Each row was made from one walk, in order. Every step used is in the known rows, and no mark comes twice. Write each row's walk.
Known rows:
k g m q: [ 0.75  1.60  0.76  1.81  1.51 -1.83 -1.12  0.42 -1.76  3.78 -1.10 -0.38
 -2.34  0.86  1.70 -0.97  1.31 -0.04  1.66  1.19  0.97  1.27]
g m q: [ 0.41  1.95 -0.76  1.49  1.20  0.51 -0.89  0.67 -1.83  2.61 -1.04  0.38
 -1.88  0.51  0.26  0.04  2.62 -0.40  0.98  0.25  0.05  0.10]
h k g: [ 0.95 -1.18  0.86  0.69  0.11 -2.88  0.48 -0.44 -1.30  0.25  0.57 -0.79
 -0.33  0.06 -1.24 -1.24 -3.43  1.37  0.19 -0.41  0.64 -2.31]
q m d t: [ 1.23  3.42 -0.34  0.58  2.13  1.46  0.16  0.04 -0.37 -0.09 -0.72  1.15
 -0.71  1.76  0.70 -0.13  2.96  1.65  0.13  0.31  6.97  0.56]
k q m: [ 0.69 -0.13 -1.64  0.31  0.40  1.69 -0.82  0.13 -0.22  2.15 -0.83 -0.23
  0.33  2.76  1.04  0.32 -2.02  1.00  0.31 -1.31  4.17 -0.40]
d t g k q m: [ 0.27  4.20 -1.00  2.38  1.58  6.12 -1.41  0.94 -1.06 -1.23 -1.12  0.03
  1.24  0.76  1.77  0.56 -2.45  1.23 -0.26  1.02  6.44 -0.28]
t d k: [ 0.15  2.41 -1.44  0.22  1.82  0.94 -0.12 -0.92  1.64  0.28  1.02  0.96
 -0.57  0.61 -0.33  0.17 -2.92  2.95  0.17 -1.22 -3.41  1.42]
d k g m: [ 1.34  3.91  0.25  1.21  1.54 -0.17 -1.20  0.04  0.64  1.39 -0.41  0.25
 -1.72  1.68  3.05  0.39 -0.70  0.39  2.13  0.20 -0.50  2.12]
h k g m q: [ 1.30  0.56  0.56  2.03  0.90 -2.50 -0.22  0.08 -2.53  2.45 -0.42 -0.50
 -1.94  0.67 -1.27 -1.27 -1.67  0.91  0.71 -0.13  0.53 -2.08]
g k: [-0.51 -1.77 -1.35  0.59  0.48  2.33 -2.04  0.00 -0.12 -0.11 -0.27  0.31
 -0.35  0.17  0.88  0.59 -1.42 -0.96  0.14  0.02  3.22  1.88]
g m: [ 0.53  0.38 -0.50  0.34  0.02  0.44 -1.29  0.66 -0.61 -0.35 -0.98 -0.24
  0.13  1.46  1.14  0.22  2.19 -0.79  0.38 -0.45 -0.95 -0.12]
m d t g k: [ 0.36  3.29  0.22  1.26  1.97  4.21 -0.79  0.56 -1.62 -2.19 -0.04  0.59
  0.36 -0.85  0.87  0.13  2.07  0.99  0.55  1.78  5.63  0.25]
m d t g: [ 0.67  5.06  1.08  0.93  1.38  2.51  0.55  0.56 -1.27 -2.48  0.23  0.40
  0.81 -0.74  0.38 -0.37  3.44  1.81  0.35  1.59  3.61 -1.05]
q m d k g: [ 1.77  3.22 -0.16  0.76  3.24 -1.20 -0.84 -0.77  0.86  1.98 -0.63  1.30
 -3.12  2.92  2.79 -0.74 -0.06  2.41  1.92 -0.90  5.14  2.04]
d t: [ 0.46  3.44  0.47  0.96  0.94  2.32  0.84  0.43 -0.65 -1.54  0.04 -0.10
  1.28 -1.04 -0.43  0.88  1.37  0.30 -0.17  2.12  2.39  0.38]
m d t g k h: [ 1.09  3.68 -0.60  2.01  0.89  6.27 -0.69 -0.08 -1.91 -3.13 -0.12  1.11
  0.39 -0.59  1.27 -0.08  2.20  1.76 -0.28  1.99  4.11  0.38]
g k h: [ 0.58 -1.27 -2.23  1.08 -0.46  4.50 -1.49 -0.95 -0.59 -0.79 -0.30  1.06
 -0.41  0.28  1.28  0.50 -1.39  0.00 -0.74  0.41  0.73  2.33]
t g m q: [ 0.14  4.59  0.18  2.08  1.23  0.85 -0.63  1.07 -1.86  0.82 -1.19  0.12
 -1.10  0.27  0.84 -1.22  1.51  0.64  0.63  0.41 -1.35 -1.15]
h k: [ 0.42 -0.98 -0.16  0.49 -0.24 -1.10  0.93 -0.11 -0.93 -1.21  0.74 -0.03
  0.02 -0.06 -2.31 -0.68 -2.28  0.73 -0.85 -1.30 -0.09 -3.13]
d t g m q: [ 0.53  7.77  0.85  3.04  1.84  3.20  0.43  1.33 -2.39 -1.00 -1.07  0.22
 -0.24 -0.92  0.50 -0.37  2.65  0.61  0.17  2.39  1.07 -0.95]

Which walk is each row?
[ 2.26  4.25 -1.91  0.96  1.98  2.19 -0.18 -1.40  0.63  0.79 -0.52  2.43
 -2.12  2.61  2.41 -0.08  1.07  2.68  0.70 -1.46  3.43  2.16] : q m d k h
[ 0.41 -3.12 -2.84  0.65  1.49  3.78 -3.11 -0.19 -0.82  1.58 -0.96  0.42
 -0.59  3.09  1.82  1.00 -1.11  0.49  0.99 -1.26  8.82  0.84] : g k q m d
[ 0.75  2.56  0.32  0.69  0.64  1.07 -1.13  1.06 -1.25 -1.11 -0.79  0.07
  0.33  1.16  1.61 -0.96  3.56  0.98  0.67 -0.70 -0.58 -1.80] : t g m d
[ 1.24  1.07 -1.54  0.33  1.40  1.69 -0.49 -0.28 -0.06  0.91  0.69  0.70
 -0.20  1.21  1.18  1.68  0.09  1.47  2.02 -0.86  3.82 -0.12] : m d k q
[ 0.25 -0.09 -1.70  1.24  1.43  3.53 -2.68  0.49 -0.96  0.28 -0.91  0.22
  0.02  2.14  2.58 -0.42 -1.87  1.50  0.69 -0.82  6.11 -0.46] : t g k q m d
[ 0.65 -2.55 -1.06  0.59 -0.90  0.76  0.49  0.15 -1.86  0.26  0.69 -0.75
  1.16  0.56 -2.11  0.43 -3.94  1.18 -0.24 -1.69  0.95 -4.85] : h k q
[ 1.27  2.65  0.45  0.75  2.10 -0.90 -0.32 -0.76  0.37  1.29  0.53  0.81
 -1.78  0.79  2.12  0.05  0.38  1.61  2.43  0.00  3.12  1.54] : m d k g
[ 1.17 -1.50 -1.72  0.71  0.02  0.36  0.02 -0.10 -1.44  1.08 -0.19 -0.21
  0.19  2.32 -1.38 -0.10 -4.26  1.63 -0.47 -2.55  3.47 -3.78] : h k q m
[ 0.77  1.80 -1.52  0.85  0.68  2.30 -0.27 -0.20  0.66  1.32  0.53  0.29
  0.17  1.06  1.48  1.96 -2.77  0.92  1.58 -0.82  1.81  0.33] : d k q
[ 2.18  3.15 -1.87  0.94  0.78  2.93 -1.23 -0.42 -0.63 -0.69 -0.36  1.70
 -1.18  2.21  2.45  1.03  4.02  1.27  1.34 -1.04 -0.22  1.21] : g m d k h
[ 1.98  5.84 -0.74  1.85  0.68  3.41 -0.87  0.20 -0.67 -1.51 -0.56  1.40
 -0.44  1.45  3.08 -0.54  2.91  2.28  0.90 -1.11 -1.81 -0.47] : t g m d k h
[ 1.02  0.51 -0.88 -0.13  1.78 -0.26 -0.77 -0.25 -0.11  1.42 -0.86  1.12
 -1.85  2.46  0.93 -0.76  2.22  1.38  0.33 -1.35  4.89  0.49] : q m d
[ 1.08  5.62  0.29  1.06  2.46  1.77 -0.04  0.29 -0.87 -0.75 -1.00  0.82
 -0.51  1.36  0.95 -1.03  2.42  2.35 -0.04  0.42  5.57 -0.44] : q m d t g
[ 0.22  6.37  1.12  1.61  0.71  3.21  1.18  0.86 -0.79 -2.77 -0.12 -0.01
  1.67 -1.34  0.08 -0.36  0.56  1.19 -0.44  2.00  0.99 -1.41] : d t g
[ 1.33  3.71 -1.18  0.55  2.77 -0.06 -0.73 -0.67  1.11  1.18 -0.69  1.85
 -2.66  2.64  1.68  0.09  0.86  1.89  1.17 -1.59  4.89  1.48] : q m d k
[ 1.29  2.54 -0.36  0.56  1.24  2.26 -0.86  1.04 -1.70 -1.40 -0.75  0.27
  0.08  0.86  1.28  1.16  5.94 -0.07  0.80  0.85  2.96 -0.41] : g m d t
[ 1.00 -0.92 -1.59  0.06  1.00  1.48 -1.06 -0.01 -0.84  1.94 -0.67  0.12
 -0.28  3.01  1.04  0.11  0.37  1.52  0.93 -1.23  6.01 -1.09] : k q m d
[ 1.57  2.05  1.00  0.95  1.72  0.17 -1.17  0.65 -1.44  0.63 -0.63 -0.41
 -0.03  1.26  1.99  0.02  3.88  0.51  1.62  1.73  3.25  0.67] : k g m d t
[ 1.21  3.98 -1.02  1.23  1.21  3.08 -1.40  1.00 -0.96 -0.39 -0.38  0.27
  0.52  2.02  2.70  0.55  1.45  1.64  1.96 -1.24  0.89 -1.64] : t g m d k q
[ 0.31  3.35  0.49  1.05  0.22  1.31 -1.00  1.19 -0.74 -1.21 -0.92 -0.29
  0.70  1.01  1.42 -1.11  1.30  0.44  0.19 -0.31 -2.56 -1.61] : t g m
[ 1.37 -0.67  0.59  0.95  0.01 -2.44 -0.67  0.16 -1.55  0.72 -0.29 -0.98
 -0.58  1.51 -0.40 -0.98 -1.46  0.50  0.36 -0.50 -0.74 -2.54] : h k g m
[ 1.02  2.32 -0.55  0.31  1.81  0.76 -0.13 -0.52  0.51 -0.17  0.37  1.39
 -1.45  0.68  1.19  0.69  1.72  1.26  1.68 -0.63  2.22  1.08] : m d k
[ 0.78  3.51 -0.85  1.67  2.87 -0.46 -0.89 -0.76  0.19  3.38  0.14  0.66
 -2.63  1.35  1.07 -0.40 -1.54  3.04  1.47 -0.25 -2.77  2.54] : t d k g m q
[ 1.26  5.05  0.22  2.41  2.58 -0.79 -1.00 -0.15 -0.23  3.08 -0.52  0.62
 -2.87  1.28  2.38  0.22 -0.47  0.79  2.49  0.72  0.71  2.52] : d k g m q
[ 0.08 -2.64 -2.76  1.03  0.98  3.79 -2.89  0.04 -0.30  1.84 -0.99  0.00
 -0.35  2.61  2.06  1.12 -3.17 -0.21  0.39 -0.98  6.51  0.81] : g k q m
[ 0.67  4.12 -0.77  1.50  2.99  3.67 -1.31  0.37 -0.64 -1.22 -1.17  1.17
 -1.05  1.30  1.72 -0.56  1.40  1.58  0.02  0.46  7.20  1.04] : q m d t g k
[ 0.73  1.90 -2.97  0.31  2.25  1.92 -0.75 -0.91  1.45  1.76  0.46  0.76
 -0.42  2.73  0.58  0.69 -4.36  3.84  0.38 -2.35  0.43  0.46] : t d k q m
